What can hang from each mark
K367: K353 K467 K577 K886
K467: K80 K367 K577
K809: K577 K886 K982
K982: K577 K809
K710: K367
K577: K809 K982
K886: K367 K809
K80: K467
K353: K367 K710

Each row was made from one small tree. Brackets hold a mark, then the marks that hang from it, in the order of their numbers. Every link used is in the known rows. Write each row's tree.
Known rows
{K577 {K982 {K809 K886}}}: [  4   7  18   5  -1  -6  10  11   0  -3  -9  -9 -10  -5  -2   1  27   6
 -10 -13  -9  18  -8 -32  -4   9   0  -3   7 -10  18 -20  12 -14   7   6
   4 -16  -8]
{K353 {K710 {K367 K467 {K577 K982}}}}: [ 14   0  23   8  11   0   8  17  -4 -12  -1   2  -3  -1   4   5  15  10
 -10  -6 -19   7   8   0   2  11  -5  -1   5  10  12   7  21 -15  10   9
  -1 -17  14]
{K80 K467}: [ 10  -1  11   3   8   0   5   6   8   2 -10  -7 -15   1   4   9  19   4
 -17 -11  -1  19   1   0  -3  13   3  -1  -4  -6  15  -4   8 -14   4  10
  12  -9  -5]
{K80 {K467 {K367 K353}}}: [ 13   3  14   0   7  -6   2  10   2   2 -15  -7 -12  -3   4  12  17   1
 -18 -11   2  12  -3   7   3   1  -1  -1  -4  -3  12  -4   9 -11  -4  11
  13  -6   3]
{K982 {K809 K577 {K886 {K367 K467}}}}: [ -1   1  15  -2  -7 -20  18  15  10  -5 -13   6  -8  -1   1  -5  19   6
 -13   1  -6  21  -7 -19  -3   7   3   0   3  -5  25  -6  -2  -4  -1   3
  10 -19 -13]
{K353 {K710 K367}}: [ 15   0  22  11   3  -4   5  14   5  -9  -1  -5  -9  -6   5   8   8  12
 -12  -8 -11   6   0  -7   0  19  -7  -2  -4  14  10   4  18  -9   8  15
   1 -18   0]
{K367 K353 K577 {K886 K809}}: [  6   0   9   4   9  12   5  13  -3  -6   0  18 -11  12  18  -1   8   4
  -5  -4 -15  18  21  -7  12  -1 -10   3   2  -4  32  17  -7   2   7   2
   7  -7   7]
{K367 K353 K886}: [ 16   8  11   6   8  -3  -2  12  -1  -2  -8   2 -13   2  18   4   7   4
 -11  -5 -12   9   6  -9   5  -1  -4   4  -3  -3  26   8   1  -1   4   2
   7 -14   1]
{K353 {K367 {K577 K809}} K710}: [ 11  -9  26   3   2 -14   9  20  -4  -1  12   3 -10   0   9   7   7   5
 -11  -4 -14   9 -11 -16   4  20  -3  -3   6  15  19   8   3 -18  13  17
   1  -4   1]
{K577 {K809 {K886 K367}} K982}: [ 11   8   9  -1   2  -4  12  15  -5   7   9 -11 -15 -11   9   7  24   8
 -11 -12  -7  13  -5 -35  -4  14  -6  -7  10  -9  12 -19  -4 -11  11   4
   9 -16   0]
{K982 K577 {K809 K886}}: [  5   6  15  14  -9  -6   9   3   4  -7 -10   2 -12   2 -12  -7  18   2
 -11  -4  -6  27  -8 -34  -7  16   2   1   3  13  27 -18   5 -13  10   7
  12 -18 -19]
{K467 K80}: [ 11   3  10   2   0  15   0   9   8   0  -4  -5 -11   0  11   9  16   4
 -13  -8  -1  18  -3 -14  -2  19  -3  -6   5  -1  18  -7  11 -17  11  19
  17 -10  -7]
{K353 {K367 {K577 K809} K886} K710}: [ 14 -10  21   6   2 -16   2  19  -3   0  13   7 -13   5  13   7   5   6
 -10  -2 -20   8  -9 -15   5  18  -4   1   0  11  27  18   0 -12  10  14
   0  -4   5]
{K80 {K467 K367 {K577 K809 K982}}}: [ 12   6   4  -3   5   5  -3  11  -5   3   0  -9 -18  -6  -8  24  15   3
 -17 -19  -5  17  -4   6  -5  12   5  -7  -2 -14   9 -17   9 -14   1  12
  16  -2   6]
{K809 K577 K886 K982}: [ -2  -7  24   2  -3 -17   6  11  11  -2  -6   3 -16  -5  13   0  27   7
 -15  -7   6  20   0 -27   0   2   5  -3  -2 -10  22  -4  -3   9  10  -3
   3 -14 -11]
{K353 {K367 K577 K886} K710}: [ 12 -12  27   6   1 -16   0  15   0  -2   3   8  -9   8  13   4   6   7
 -14   1 -20   8  -7 -12   8  14   0   5  -3  12  28  22  10  -9  11  13
  -1  -6   1]
{K467 K80 {K367 K886} K577}: [ 14   5  -3  -2  -6  19 -17   9   5  -4  -4   1 -14  -1   3  23   3   4
 -17  -7  -6  14  -6   2   1  13   1  -4  -5  -5  22   1  16  -5   4  20
  25  -4  -2]
{K467 K80 {K367 K886} {K577 K982}}: [ 15   8   2  -2  -4  18 -18   9  -3  -2  -2  -4 -13  -3   1  24   9   5
 -17 -11 -12  14  -5  -4   0  11   5  -5  -1 -12  18  -7  22  -8   6  18
  22  -4   6]
{K80 {K467 K367 K577}}: [ 10   2   6  -2   3   6  -4   6   5  -1 -10  -6 -14  -2  -6  20  10   3
 -22 -12  -1  16  -3  13  -2   9   7  -2  -8  -6  13  -6  13  -9   1  13
  17  -4  -4]
{K467 K577}: [  9   5   5   2   2  15  -1   5   4  -8  -2  -2 -12  -2   0  15   4   8
 -19  -9  -6  17   2  -3  -4  13   6  -2  -2  -1  16  -7  11  -6  13  10
  13 -11 -15]
{K886 {K367 {K577 {K982 K809}}}}: [  2   1  16  -3  -4   3  18  14  -1   2  -5   2   2   5   9   0  25  11
 -13  -2  -9  16  -1 -19   5  16   2  -2  17 -10  21  -9   7 -15   7   7
  13 -13  -4]
{K367 K467}: [ 14   1  11   5  14   3   7   9   2  -6 -13  -2  -6   0   5   4  15   3
 -14  -4   1  12   5   0  -1   5  -7  -2   4  -1  17  -5   3 -16  11   3
  13 -14  -1]
{K367 {K467 K80} {K577 K982}}: [ 10   3  11  -1  13  17   6  14  -5  -5  -6   6  -3   7   9   4  26   3
 -11  -5 -12  17   9  -2   1   5   0  -4  18  -6  21  -6  15 -25  14   9
  13 -10  14]
{K577 {K809 K886 K982}}: [  6   2   7   3   3  -4   9  18   3   5   9  -5 -17  -7  12   8  24   5
  -6 -14   7  13  -3 -30  -4  12 -11  -6   5  -7  18 -10 -15  -7  10   1
  10  -9  -5]
{K710 {K367 {K886 K809}}}: [ 12  -3  12  11  -2  11   1   8   6  -6   1   5 -15  -1   1   8  12  12
  -3  -7  -2  13  14  -2   4  17 -13  -2 -11  -2  18   2   1   6   2   9
  12 -13   2]
{K809 {K886 K367} {K982 K577}}: [  8  -2  17   4  -6  -6   6   6   6   8  -6   1  -7   3  10  -3  23  11
 -16  -5   4  18   2 -35   2   9  -1   6   4   5  23  -3  -4   1  11  -7
  18 -19 -14]
{K367 K353 {K467 K80 K577}}: [ 16  14   1  -5  15  15  -4  16  -3  -5 -11   6  -7   3   7  12  -3   1
 -15  -7 -16  12  11  13   0  -7   2   5   6   3  17   6   8 -16   4   5
  21 -13   7]
{K982 {K577 {K809 {K886 K367}}}}: [ 14   5   7  10  -5   2   9   5  -1   2   7   0 -18  -3  -1   1  15   5
 -13  -5  -2  21  -2 -30  -5  21  -4  -4   5  14  20 -16  -7 -10  15   6
  16 -17 -12]
{K80 {K467 K367}}: [ 12  -2  12   1   3  -2   2   6   6   2 -13  -9 -13  -4   1  13  22   2
 -19 -11   6  15  -6   4   1  10  -1  -4  -5  -7  12  -8  10 -13   0  14
  15  -5  -2]
{K467 K80 K367}: [ 12   3  10  -1  -5  11  -2  11   6  -1  -8  -7  -9  -6   7  13  19   2
 -15  -7   8  12 -12 -10   3  16  -8 -10   4  -2  14 -12  15 -16   6  23
  21  -5  -1]
{K353 K710}: [ 13  -1  19  10   8  -7   5  11   5  -7  -3  -8  -9   0  11   7   9   7
 -17  -8 -12  12  -4 -19  -1  16  -5  -3   1   9  15   6  14 -16  14  13
   0 -15  -6]
{K809 K982}: [  6  -5  18   4   5   0   4  12   5   3  -5  -5  -5   1  14   8  24   8
 -12 -11  10  13   2 -19   2  12  -4  -3   5 -11  18  -5   0  -8   9   1
  13  -8  -7]
{K577 K809 K982}: [ 13   7  11   5   8   3   8  15 -11   3  11 -11 -16  -9   4  13  24   5
  -9 -17  -4  16  -3 -25  -5  20  -5 -13  11 -12  10 -26  -1 -19  13   9
   7 -10   6]
{K353 {K367 {K467 K80}} K710}: [ 18  -7  25   1   7 -15  -1  18   1   2  -6   0  -7   3   8   9   2   4
 -15  -3 -14   8 -10  -5   3  11  -3   4   3  17  16  14  12 -23   8  16
  11 -10   4]
{K982 {K809 K577 K886}}: [ -3   2  19   4  -8 -18  14  12  10  -9 -10   2 -15  -5  -1  -4  21   3
 -11  -4  -4  24 -11 -27  -5   9   4  -3  -1  -5  24 -12   3  -3   4   9
   3 -15 -18]
{K577 {K809 {K886 {K367 K467}}} K982}: [ 14   9   8  -2   6  -4  12  17  -7   6   5  -8 -14  -9   7   7  24   8
 -10 -12  -8  12  -2 -27  -4   9  -7  -5  12  -8  13 -15  -5 -15  10  -1
  11 -18   6]

Which tree is each row?
[ -3   1  17   0 -12 -20  17  14  12  -4 -10   3 -10  -3   3  -4  21   7
 -13  -1  -5  23 -10 -27  -2  10   4  -2   1  -6  24  -8   0  -1   0   7
   8 -18 -19]
{K982 {K809 K577 {K886 K367}}}
[ 12   7  12   0  19   7  12  17  -7  -9 -11  12  -1   6  14  -2  14   1
 -12   0 -10   9  14   7   6 -10  -5   3  13   4  23   6   2 -16   8  -1
   8 -12  11]
{K367 K353 K467 K577}
[ 14   6  -3  -9   4  12   5  16   2   5  -1   2  -6   3   9  14   4   8
 -15  -4  -8  13   4   1  -2  14  -1  -1  10  -3  16   0  -1 -17   5   7
  29 -13   0]
{K886 {K367 {K467 K80 {K577 K809}}}}
[ 13   7  14   6   1  10   5  16  -1 -10   0  11  -8  -1  11   3  13  10
  -5  -1 -11   5  13   6   7   5  -7   2  -4   4  22   6   7   4   0   6
   6 -13   9]
{K710 {K367 K353 K577 K886}}
[ 10  -2   5   1   4   0   2  11   1   1  -2   1 -16   1   4  13  22   2
 -12  -9  -1  15  -3   5   2  12  -4  -5  -3 -10  22  -1   1 -11   0  12
  13   0   7]
{K80 {K467 {K367 {K577 K809} K886}}}
[  6   5  13   9 -13  -8  13   4   5  -1  -9   3  -8   4  -8  -8  17   6
 -12  -1  -8  25  -8 -35  -4  18   2   4   5  13  26 -14   2 -10   6   6
  17 -20 -21]
{K982 K577 {K809 {K886 K367}}}
[ 11   5   4  -1  14  18   8  20 -11  -2   7   6  -8   3   7   8  26   0
  -6  -9 -11  17   7  -5  -2  12  -4  -9  22  -8  20 -11   3 -30  13  10
  13  -6  20]
{K367 {K467 K80} {K577 K809 K982}}
[ 11  -9  24  -1   5  -2   9  13  -1  -2  -7   9  -4   3   4   2  16   3
 -14   3  -1   9  -2   3   6   6  -1   1   5   6  22   1   2 -14  10   8
  11  -6   0]
{K353 {K367 K467 K577}}
[ 11  -6  10   6  -1   3  -2   7   2  -2  -7  -1 -13  -1   6  10  15   5
 -11  -7   6  13   1 -10   8  12 -15  -7  -7  -8  22  -1   1   0   6  10
  15  -5   0]
{K467 {K367 {K886 K809}}}
[  7   1   7  -3   0  -7  12  19   4  10   9  -4 -12  -6  15   7  22   9
  -8 -10   6  11  -3 -31   0  14 -10  -3   8  -8  18  -5 -17  -5   6  -1
  14 -11  -6]
{K577 {K809 {K886 K367} K982}}
[ 10   4  17   0   3   5   8  14  -4  -8  -9   2  -2  -4  11   5  19   1
 -15  -3   3   6  -3  -4   9   0  -8  -6   7   1  18  -6   9  -8   7  12
   9  -5   4]
{K467 {K367 K353 K577}}
[  9   1   7   0  11  18   8  14   3  -8  -7  10  -3   8  11   2  20   2
 -11   0  -6  16   8   3   2   7  -4  -3  14   0  24   3   7 -23  13  11
  15  -9   7]
{K367 {K467 K80} K577}
[ 14   5   9  14  -2   3   7   3  -2  -1   8  -1 -21  -4  -4   2  16   2
 -12  -7  -1  22  -2 -29  -7  20  -4  -6   3  15  20 -20  -5 -11  18   7
  13 -15 -11]
{K982 {K577 {K809 K886}}}
[ 12   9   9  -4  16  14   8  19  -4  -6  -9  14  -2   8  16   1  13  -1
 -10  -1 -13  12  12   8   6  -7  -4   2  15   4  23   8   6 -21   7   7
  14 -11  14]
{K367 K353 {K467 K80} K577}
[ 12   2   2   0   2   4  -9   5   5  -1  -9  -3 -17   1  -3  20   9   4
 -21 -11  -6  16  -1  13  -1   8   7   1 -13  -9  19   2  11  -4  -2  11
  18  -3  -1]
{K80 {K467 {K367 K886} K577}}
[  5  -9  12   8   2   0   0   5   5  -4  -1   9 -21   6   9   5  11   6
 -10  -6  -5  26  12 -12   4  14  -5  -5  -8 -11  28   5  -7   7   9   5
   8 -10  -4]
{K367 {K886 {K809 K577}}}
[ 10   3  21   7  -1  15  11  11  -2 -10   3   2  -6  -6   1   5  27  12
  -8  -6  -5  10   8  -2   3  16  -2  -6   4   0  12 -14  17  -6   9  12
   5 -13   6]
{K710 {K367 {K577 K982}}}
[ 13   5   4  -9   4  12   2  13   1   4  -8  -1  -2   5   7  12   9  10
 -19  -4 -12  14   6  -1   0   9   4   2  10  -6  15  -2  10 -16   6   5
  26 -16   2]
{K886 {K367 {K467 K80 {K577 K982}}}}
[  0 -12   9   7   5  13   3  10   3  -2   3  16 -10  15  16   3  21   8
  -4  -7  -4  22  19 -14  10  11  -9  -1   2 -14  34  14  -9   1  11   0
  10  -3   3]
{K367 K577 {K886 {K809 K982}}}
[ 15   2   1   5  16   7   4  17 -13  -4   6  10 -10   6  10   6  24   3
  -5  -5 -17  13  11  -4   0   7  -5  -5  11 -13  28  -1  -5 -17  12  -3
   8  -8  22]
{K367 K467 {K577 K809 K982} K886}
[ 12  -9   6  11  13   4  -3   7  -2   1  -7  12 -12  15   5   3  13   4
  -6  -8  -2  22  21  -6   4   5 -10   3  -2  -5  30  11 -12  -4   9  -8
  20 -10   8]
{K367 K467 {K886 {K809 {K982 K577}}}}
[  4 -11  16  11   3  10   5   4   1   3   0   5 -12  10   2   4  18   6
  -9 -14   8  28  16 -23   4  17  -8  -4   4  -2  20  -5  -9  -5  13   2
  19  -7  -7]
{K886 {K809 {K982 K577}}}
[ 14   7  16   3   9  11  12  17  -4 -12  -6  11  -1  -2   5   1  15   7
  -6  -1  -7   4  16  17   6  -2  -8   2   4   8  16   1   7  -8   2   4
   9 -15  14]
{K710 {K367 K353 K467 K577}}
[  8   3  18  -5   1 -18  13  14   6  -3 -13   7 -12  -5  15  -5  13   6
 -19   3  -9  15   4 -10   3  -9   3   3   0   2  20   4  -3   7   5  -5
   8 -24  -5]
{K809 K577 {K886 {K367 K353 K467}}}
[  4   7   8   0   3   1   0   8   4   0  -9  -5 -17   1  -8  13  16   5
 -17 -16 -16  24   0  -4  -8   7  13   3  -5 -10  15  -9  14 -13   1   7
  11 -11  -7]
{K80 {K467 {K577 {K982 {K809 K886}}}}}
[ 14   2  17   0  10 -11   2  12   2   1 -13  -8 -12  -2   5  13  12   2
 -19 -11  -6  11  -5   4   3   2  -2   0  -4   2  12   3  13 -14  -2  12
   9  -7   6]
{K80 {K467 {K367 {K353 K710}}}}
[ 13   6   9  -3   9  -2  -5  12   1  -2 -10  -5 -13   0   0  20   2   3
 -22 -14 -12  13  -1  13   1   2   5   3  -7   2  11   6  16 -11  -2  12
  12  -6   2]
{K80 {K467 {K367 {K353 K710}} K577}}
[ 14   7  13  -1  20   5   6  23  -5  -9  -8  12  -1  10  19   1   6   0
 -11  -2 -25  11  11   4   6  -6  -5   4  16  13  23  20  12 -25   9   8
   7 -12  18]
{K367 {K353 K710} {K467 K80} K577}
[ -3 -15  20   5   2   0   7  10   5   0   0   7 -15   6   8   6  20   6
 -10 -13   8  28  15 -17   5  13  -4  -8   1 -15  19  -3 -11   4  10   3
  11  -6  -6]
{K886 {K809 K577 K982}}
[ 11  -9  22   3  -3  -4   2  11   2   0   0   9 -10   5  10   3  14   5
 -13   3  -6  10  -5  -8   8  12   0   2  -2   1  29   6   1  -4  10  11
   9  -4  -4]
{K353 {K367 K577 K886}}
[  8   1   4  -4   5  -8  12  20   3   9   5  -3 -10  -5  15   7  22   8
  -7  -9   5  10   0 -24   0   8 -12  -2   9  -8  18  -3 -19 -10   6  -5
  16 -13   0]
{K577 {K809 {K886 {K367 K467}} K982}}
[ 13  -2   9   3   3  -5  -3   6   6   2 -12  -6 -16   0   3  13  20   2
 -17  -9   2  14  -4   5   2   9  -2  -2 -10  -9  19  -1   7  -7  -1  10
  15  -5   2]
{K80 {K467 {K367 K886}}}
[ 16   7   4   3   5  14   4  15  -1  -9   3   2 -11  -9  -7  15   8  10
  -7  -7  -3   7   9  15  -4  13  -6  -4  -3   4  10  -9   3  -8   4   7
  17 -13   5]
{K710 {K367 {K467 {K577 K809}}}}
[  1  -9  21   6   2   3   8   6  -1  -4   0   3 -18   1   2   5  19   5
 -12 -13  -3  30  13 -17   3  14  -2 -12   2 -13  15 -13   0   0  13   8
   7 -11  -3]
{K886 {K809 {K577 K982}}}
[ 17   4  -2   4  12   8  -8   8   1  -7  -9   6 -12   6   4  12   2   6
 -14  -3 -14  13  11  10  -2   2   1   4  -6  -5  26  10   4  -5   8  -2
  15 -13   2]
{K367 {K467 K577} K886}
[  5   3  15  -1  -3   2  15   9   6   0  -5   0  -7  -3  13  -3  25  11
 -17  -2  -8  14   0 -27   3   5  -1   3   8  -1  21  -2   6  -3  13   2
   7 -20  -9]
{K809 {K886 {K367 {K577 K982}}}}
[ 16  -3   9   9   5   9   2  11   3  -6  -5   8 -12   1   0   7  11  11
  -2  -5  -2  11  19  10   4   9 -15   0  -9  -2  19   6  -1   1   1   3
  15 -15  10]
{K710 {K367 K467 {K886 K809}}}
[ 19   6  11   1   2  -3 -10  17   1  -1  -8  -2 -10   0  18  13   5   2
 -13  -6 -12   7  -8  -9   7   4  -9  -1   0   4  21  12  15 -11   0  18
  13  -8  11]
{K467 K80 {K367 {K353 K710} K886}}
[  0 -10  20  -6   0  -8  13  17   2   8  -3  12  -7   9  20   3  12  10
 -12  -9   1  22  18 -14  13   5  -4  -1   8 -13  18   6 -16   8   0  -4
  18 -11  -1]
{K886 {K367 K353} {K809 K577 K982}}
[  9  -9  10  13   3   6  -4   4   2   3  -1   8 -16  12   7   5  14   7
  -7 -10  -1  24  15 -20   5  16  -8  -1  -3  -7  29   6  -9   1  10  -1
  16  -9  -2]
{K367 {K886 {K809 {K982 K577}}}}
[ 12  -2  12   9   7   2  -4  10  -4   4  -4  10 -14  13  13   3   7   5
  -6 -11  -8  20  20 -16   9   2  -8   5  -1  -3  29  12 -12   3   4  -5
  15 -10   4]
{K367 K353 {K886 {K809 {K982 K577}}}}
[  4   1  24   5  -2 -13   8   7   3  -6  -5  -2 -20 -11   5   0  27   5
 -18  -7  -8  22  -2 -27  -3   3   8  -6  -2  -8  17 -16   9   5  15   3
  -4 -19  -8]
{K809 {K577 K982} K886}
[ 12   3  10  -2   5   6  -5   6  -1   0  -9 -10 -14  -3  -8  21  15   4
 -22 -16  -5  17  -3   8  -2   8  10  -3  -5 -12   9 -12  19 -11   2  12
  15  -5   2]
{K80 {K467 K367 {K577 K982}}}
[ 19   1  18   7   8   0   2  17   4  -9  -4  -2  -7  -2   6   9   7   9
 -10  -6 -13   7   3   1  -1  15  -9  -1   0  14  11   9  18 -17   6  15
   7 -18   9]
{K353 {K710 {K367 {K467 K80}}}}
[ 13   6   0  -2  10  19  -4  11   3  -5  -8   3  -9   3   2  14   4   3
 -16  -6  -9  16   7   9  -5   7   1   0   4   0  18  -1  10 -19  10  10
  23 -12   0]
{K367 {K467 K80 K577}}
[  6   7  14  -3  -1   0  16  13   7  -1  -8   4  -6  -2  19  -5  17   8
 -16   1  -8  11   2 -20   6  -2  -4   7   5   4  22   7   1   0   8   1
   8 -20 -10]
{K809 {K886 {K367 K353 K577}}}
[  9 -11  18   2  -3  -8   3  18  -3   6  10   9 -12   3  12   8  17   5
  -7  -3  -2  10  -5 -13   7  15  -2   0   2  -5  29   3 -11  -6   7   7
  11   2   2]
{K353 {K367 {K577 {K809 K982}} K886}}
[ 17  14  -1  -2  19   7   3  19  -9  -5  -2   4 -11  -1   4  13  -3   1
 -12  -9 -12   9  10  11  -2  -6  -4   1   6   2  16  -1  -5 -15   4  -1
  16 -12   8]
{K367 K353 {K467 {K577 K809}}}
[  8  10   6  -5  -8  15  -8  13  -3  -4  -6  -7  -8  -4  -8  22  12   4
 -15 -14  -8  18 -12  -9  -3  15   6  -8   7 -11  14 -20  24 -18   2  22
  23  -4   1]
{K467 K80 K367 {K577 {K982 K809}}}
[ 11 -17  30   6  -1 -23  -2  13   2   1   2   7 -18   5   9   7  -1   7
 -13  -4 -16  16  -3 -14   7  15  -2   1  -9   8  23  20   1   0   8  12
   2  -7  -2]
{K353 {K367 {K886 {K809 K577}}} K710}
[ 11  -7  20  -3   3   4   6  15   0   0  -5  10  -5   4   5   3  15   2
 -13   2  -3  11  -3   3   6   8  -1   1   8   7  22   3   5 -19   9  14
  17  -4   3]
{K353 {K367 {K467 K80} K577}}
